In the rows, zero is written as 128.
Known rows, with every way that one mark hangs from another:
[tapupa [gatuv [rekez [begav ruluz]]]]: [162 104  90 117 117 133 120 127 121 108 121 135 136 140 139 118 124 145
 176 120 132 133 129  47 144 133 113 149 132 131]
[gatuv rekez tapupa]: [103  88 129  89 126 146 120 117  92 123 149 127 143 113 139 125 122 123
 184 147 124 148 140  69 126 123  80 159 128 129]
[susa ruluz]: [131 135  65  96 141 145 133 126 110 115 160 140 146 139 103 139 134  93
 154 135  80 114 135 107 119  94 161 101 149 117]
[sumu [dopo [vasil [rekez gatuv]]]]: [119 132 172 150 127 144 150 137 152 140  93 136 115 148 126 131 148 131
 123 128 125 126 135 140 135 125 147 160 112 115]
[rekez [begav ruluz] [gatuv tapupa]]: [149 110 117 184 168 141 116 127 120  98 172 148 137 153 165 124 101 119
 186 108 116 122 128  79 105 106 134 184 117 120]
[duvot [dopo sumu vasil]]: [121 148 177 120 110 135 145 125 136 142  96 129 103 121 123 148 158 130
  78 140 115 136 155 214 123 131  87 123 120 129]
[sumu [bekob dedevi] [dopo duvot vasil]]: [127 117 154 109 131 100 124 142 203 157 110 112 103 108 118 126 149 114
 108 163 148 114 133 144 164 135 139 104 126 138]
[begav rekez ruluz]: [141 135  47 127 118 133 124 155 105  99 162 144 133  91 115 129 126 134
 112 106 125 136 110  77 115 123 186 138 119 134]
[dopo duvot [sumu bekob] vasil]: [119 159 148 125  91 108 119 110 165 156  90 113 103  56 104 135 124 134
  75 158 120 120 154 162 148 124  68  60 135 138]
[tapupa [gatuv [rekez [begav [ruluz susa]]]]]: [165 100  99  97 121 124 116 127 120 112 128 128 136 160 138 115 128 135
 190 129 131 139 123  61 135 137 117 138 130 126]
[vasil dopo]: [116 153 106 102 127 126 144 137 108 132 156 127 142 150 128 135 138 103
 107 117 129 128 128  89 147 126 154 141 127 135]
[ruluz [susa zigeb]]: [109 138 124  52 135 120 131 137 126 124 128 128 133 172 120 124 150 102
 167 146  90 129 126 184 133 121 131  97 144 125]
[vasil [dopo duvot] rekez]: [101 144 102 151 128 126 138 119  82 149 121 119 146 134 122 131 126 126
 102 109 166 124 119 113 129 146 154 103 140 133]
[gatuv [rekez [begav ruluz]]]: [130  85 120 120 144 149 112 131 132  98 148 127 130 134 144 122 123 130
 141 118 131 138 107  87 128 147 130 153 135 133]
[ruluz susa]: [130 129 103  66 129 128 127 131 116 129 146 116 131 173 120 131 130  93
 145 144  91 132 117 138 122 134 139 112 130 118]
[dopo duvot sumu [vasil rekez]]: [102 168 142 151  95 118 127 107 136 156  66 117 106  77 106 136 125 145
  83 139 125 119 158 194 130 138  83  53 141 134]
[rekez begav [gatuv tapupa]]: [133 112 148 173 153 153 122 119 111 110 157 141 132 169 158 124  97 114
 179 118 110 111 138 122 113 100 104 173 122 117]
[vasil dopo [rekez [gatuv tapupa]]]: [116 140 148 156 148 126 146 119  74 135 151 130 160 159 143 125 120 138
 158 103 155 133 131 106 115 123 133 162 120 124]
[vasil [rekez [begav ruluz]]]: [149 114 104 162 147 149 123 130 132 110 126 132 137 148 144 121 113 145
 123  98 124 124 100 150 120 155 161 157 146 127]
[dedevi bekob]: [143 115  63 129 123 151 123 137 138 117 115 142 141 141 130 137 116 115
 119 126 110 141 138 134 131 153 131 114 137 108]
[dopo duvot [sumu bekob]]: [106 139 111 125  93 111 112 105 138 143 101 121 123  68 104 135 109 131
 108 156 116 110 134 112 139 100  87  75 143 138]
[gatuv [rekez [begav [ruluz susa]]]]: [134  81 128  97 149 137 108 131 130 101 155 119 130 151 144 118 125 122
 155 128 130 145 101 102 117 152 133 142 134 128]
[vasil dopo [rekez [begav ruluz] gatuv]]: [142 131 142 188 167 127 136 130 108 113 154 132 150 176 154 119 119 144
 128  80 163 127 104 116 114 142 175 167 126 126]
[dopo duvot [vasil rekez]]: [119 151 109 151 114 138 134 117 118 152  88 117 112 104 115 136 127 129
  84 124 135 123 146 175 132 163 112  73 138 127]
[rekez begav gatuv]: [137 124 140 168 148 150 128 125 124 103 144 137 124 179 144 128 103 117
 141 106 105 105 124 134 124 111 126 155 126 117]
[sumu bekob [dopo duvot vasil]]: [123 116 153 133 113 128 131 131 180 158  96 123 108  95 116 131 141 117
  97 158 143 123 127 104 153 122 131 128 120 127]
[sumu bekob [dopo duvot]]: [112 100 126 135 117 131 126 127 160 149 105 130 125 105 115 130 129 116
 120 156 141 116 110  57 147 105 147 138 126 126]
[vasil dopo rekez]: [119 144 123 128 132 130 146 129  97 137 136 122 151 154 129 127 133 133
 105 104 148 132 115 130 135 147 158 142 136 133]
[sumu bekob dopo]: [128 100 145 112 120 135 133 136 170 137 119 133 130 123 123 126 135 122
 126 150 122 123 106  76 153 105 150 178 123 125]
[vasil rekez]: [126 131 103 129 125 149 137 122 105 127 112 127 141 141 122 129 119 141
 121 112 113 124 116 151 129 146 135 137 144 124]
[tapupa [gatuv rekez]]: [144 120  88  89  98 132 131 122 101 121 110 131 139 135 121 125 129 142
 175 131 122 133 142  48 153 126  93 133 130 129]

Rows:
[101 153 125 122 107  99 125 116 125 149 130 118 136  95 114 133 126 120
  94 140 147 121 132  88 145 106 118  92 134 144] | [vasil [dopo duvot [sumu bekob]]]
[137 129  73 156 134 127 122 146  83  97 177 152 141  96 129 126 113 136
 164 106 131 138 127  52  95  99 163 160 102 124] | [begav [rekez [gatuv tapupa]] ruluz]
[153 104 129 159 173 131 111 128 120 102 179 139 137 177 165 120 105 107
 202 120 115 130 121  98  92 112 139 168 115 115] | [rekez [begav [ruluz susa]] [gatuv tapupa]]
[126  69 133 124 150 150 106 123 119 107 164 133 141 120 162 116 117 126
 185 132 137 148 125  68 115 132 104 175 131 132] | [gatuv [rekez [begav ruluz]] tapupa]
[144 122  86 124 140 113 117 146  81 102 184 139 141 123 128 121 119 123
 187 121 131 147 117  77  80 107 168 141  99 116] | [begav [rekez [gatuv tapupa]] [ruluz susa]]
[125 111 164 149 117 130 133 125 172 162  80 120 114  98 118 125 138 137
  96 149 156 125 119 129 146 136 133 128 126 125] | [sumu bekob [dopo duvot [vasil rekez]]]
[129 142 144 193 133 142 130 112 123 141  95 121 107 130 129 130 113 134
 100 112 144 112 143 188 121 155 106  87 133 119] | [dopo duvot [vasil [rekez begav gatuv]]]
[104 145 144 144 110 105 128 108 112 155 108 115 145  99 116 125 121 151
  94 128 168 124 120 129 133 126 123  94 144 140] | [vasil [dopo duvot [sumu bekob]] rekez]
[124 121 160 114 113 129 134 119 132 135 108 130 123 117 123 141 140 139
  96 145 123 132 128 172 123 115  94 142 127 132] | [duvot [dopo [sumu bekob]]]
[144 157 187  94 114  97 125 125 190 145 101 106 113  93 116 119 134 165
  91 146 119 123 142 252 156 152  82  92 143 143] | [dopo [sumu [bekob dedevi]] [vasil rekez]]
[114  72 157 115 138 156 112 116 111 117 153 128 136 133 155 117 114 121
 181 140 133 139 132 105 122 126  80 169 135 130] | [gatuv [rekez begav] tapupa]
[126 120 162  99 124 116 131 126 145 134 117 123 120 124 124 138 144 136
 103 149 125 126 130 195 130 122  99 126 132 138] | [duvot [dopo [sumu [bekob dedevi]]]]
[134 128 161 135 129 150 153 127 113 143  97 127 114 143 130 142 155 138
  78 120 137 143 137 221 117 166 112 141 123 122] | [duvot [dopo [vasil rekez]]]
[141 139  66 154 129 127 127 150  91  91 167 147 135 104 118 130 118 141
 133  97 128 132 116  64 104 109 180 145 105 124] | [begav [rekez gatuv] ruluz]
[152 121 108 181 164 140 121 134 133  92 161 143 129 163 152 128 105 124
 149  96 111 115 113  91 116 118 156 166 121 121] | [rekez [begav ruluz] gatuv]
[122 142 188 134 114 136 147 120 128 146  81 127 109 124 125 142 154 150
  78 131 129 139 146 240 115 144  89 124 126 127] | [duvot [dopo sumu [vasil rekez]]]
[146 130  79 121 137 112 121 150  91  96 176 136 134 133 117 124 124 126
 155 112 127 142 107  82  88 116 186 126 102 116] | [begav [rekez gatuv] [ruluz susa]]
[153 106 111 109 106 141 124 121 117 116 113 132 133 149 134 118 122 141
 172 127 127 126 135  73 150 128  94 142 135 130] | [tapupa [gatuv [rekez begav]]]
[147 142 157 142 131 152 137 129 150 133 108 121 112 142 134 124 129 137
  87 112 118 124 132 224 137 168 116 131 138 127] | [dopo [vasil [rekez begav]]]
[130  65 139 103 155 138 103 124 117 110 171 125 139 138 161 114 119 117
 200 142 137 154 118  87 105 136 106 165 129 128] | [gatuv [rekez [begav [ruluz susa]]] tapupa]
[122 159 147 105 105  87 114 118 183 154 103 105  99  65 107 131 129 132
  87 162 125 111 158 193 158 135  75  41 140 148] | [dopo duvot [sumu [bekob dedevi]] vasil]
[158 116 119 153 169 130 116 134 131  96 168 134 129 187 151 124 110 112
 166 109 110 123 107 108 103 124 160 151 119 115] | [rekez [begav [ruluz susa]] gatuv]
[118 155 146  96 111 105 133 125 138 137 145 121 141 116 121 129 132 126
  98 135 132 127 127 109 151 108 121 130 131 143] | [vasil [dopo [sumu bekob]]]
[101 134 131 143 114 136 140 136 156 154  90 131 102 117 118 140 149 100
 108 147 129 119 144 103 143 118 146 113 118 124] | [sumu [dopo duvot vasil]]
[131 135  77  78 153 111 124 146 135 109 148 135 139 148 130 128 148 111
 167 130  98 141 114 114 124 131 169 117 136 129] | [begav [ruluz [susa zigeb]]]
[102 147 118 178 139 119 142 114  68 141 125 124 149 148 125 132 117 134
 124 100 169 121 125  95 119 131 148 109 127 125] | [vasil [dopo duvot] [rekez gatuv]]
[157 112  98 123 156 135 112 139 149 106 161 128 126 169 147 123 120 103
 141 120 107 128 101 127 116 142 168 143 135 126] | [rekez [begav [ruluz susa]]]
[143 119 174  86 136 105 132 152 216 146 126 115 108 126 126 122 155 122
 112 159 131 120 127 163 171 138 142 142 122 137] | [sumu [bekob dedevi] [dopo vasil]]
[104 155 126 105 120  83 121 123 139 148 141 110 132 104 115 130 129 117
 104 144 152 115 136 115 153 114 122  78 139 151] | [vasil [dopo duvot [sumu [bekob dedevi]]]]
[119 132 112 142 113 141 132 134  72 112 159 144 135 114 119 126 110 130
 154 118 125 124 139 110 107  90 125 146 107 121] | [begav [rekez [gatuv tapupa]]]
[146 128  61  94 125 116 119 154 105 105 170 131 133 119 114 123 131 119
 132 120 124 146 102 101  99 131 191 120 115 126] | [begav rekez [ruluz susa]]
[ 87 163 111 126 108 108 132 119 109 146 127 124 132 110 115 139 130 107
 100 133 139 119 143  90 139 103 126  84 133 142] | [vasil [dopo duvot sumu]]
[129 135  79  84 131 111 121 158 113 102 156 140 135 119 114 118 147 128
 149 123 123 144 109 137 107 119 185 107 127 130] | [begav rekez [ruluz [susa zigeb]]]
[126 121 191 166 135 149 144 137 163 137  94 136 111 161 136 125 142 131
 123 123 130 121 128 157 132 127 148 166 116 115] | [sumu [dopo [vasil [rekez begav gatuv]]]]
[ 91 159 147 174 123 105 136 106  83 143 108 125 144 128 119 132 117 146
 122 111 162 118 135 115 116 109 123  91 129 130] | [vasil [dopo duvot sumu] [rekez gatuv]]
[102 128 143 156 116 140 141 130 147 157  76 130 108 119 118 135 146 121
 108 138 140 122 136 130 136 131 148 115 124 122] | [sumu [dopo duvot [vasil rekez]]]
[138 137 191  97 123 111 135 129 167 145 110 117 103 114 125 138 157 138
  79 151 128 133 146 239 136 143  83 116 125 138] | [duvot [dopo [sumu [bekob dedevi]] vasil]]
[123 170 169 119 100 123 136 120 152 142  87 122 112 101 115 131 134 153
  90 133 102 127 152 219 138 139  87 102 137 133] | [dopo sumu [vasil rekez]]
[140 155 188 114  98 116 129 115 171 146  90 114 117  84 114 123 129 168
  81 141 115 130 138 221 147 142  76 112 138 136] | [dopo [sumu bekob] [vasil rekez]]
[136 149 156 146 132 140 143 122 116 136 119 127 125 131 134 130 125 141
 130 118 118 132 153 180 125 146  97 139 121 118] | [dopo [vasil [rekez [gatuv tapupa]]]]
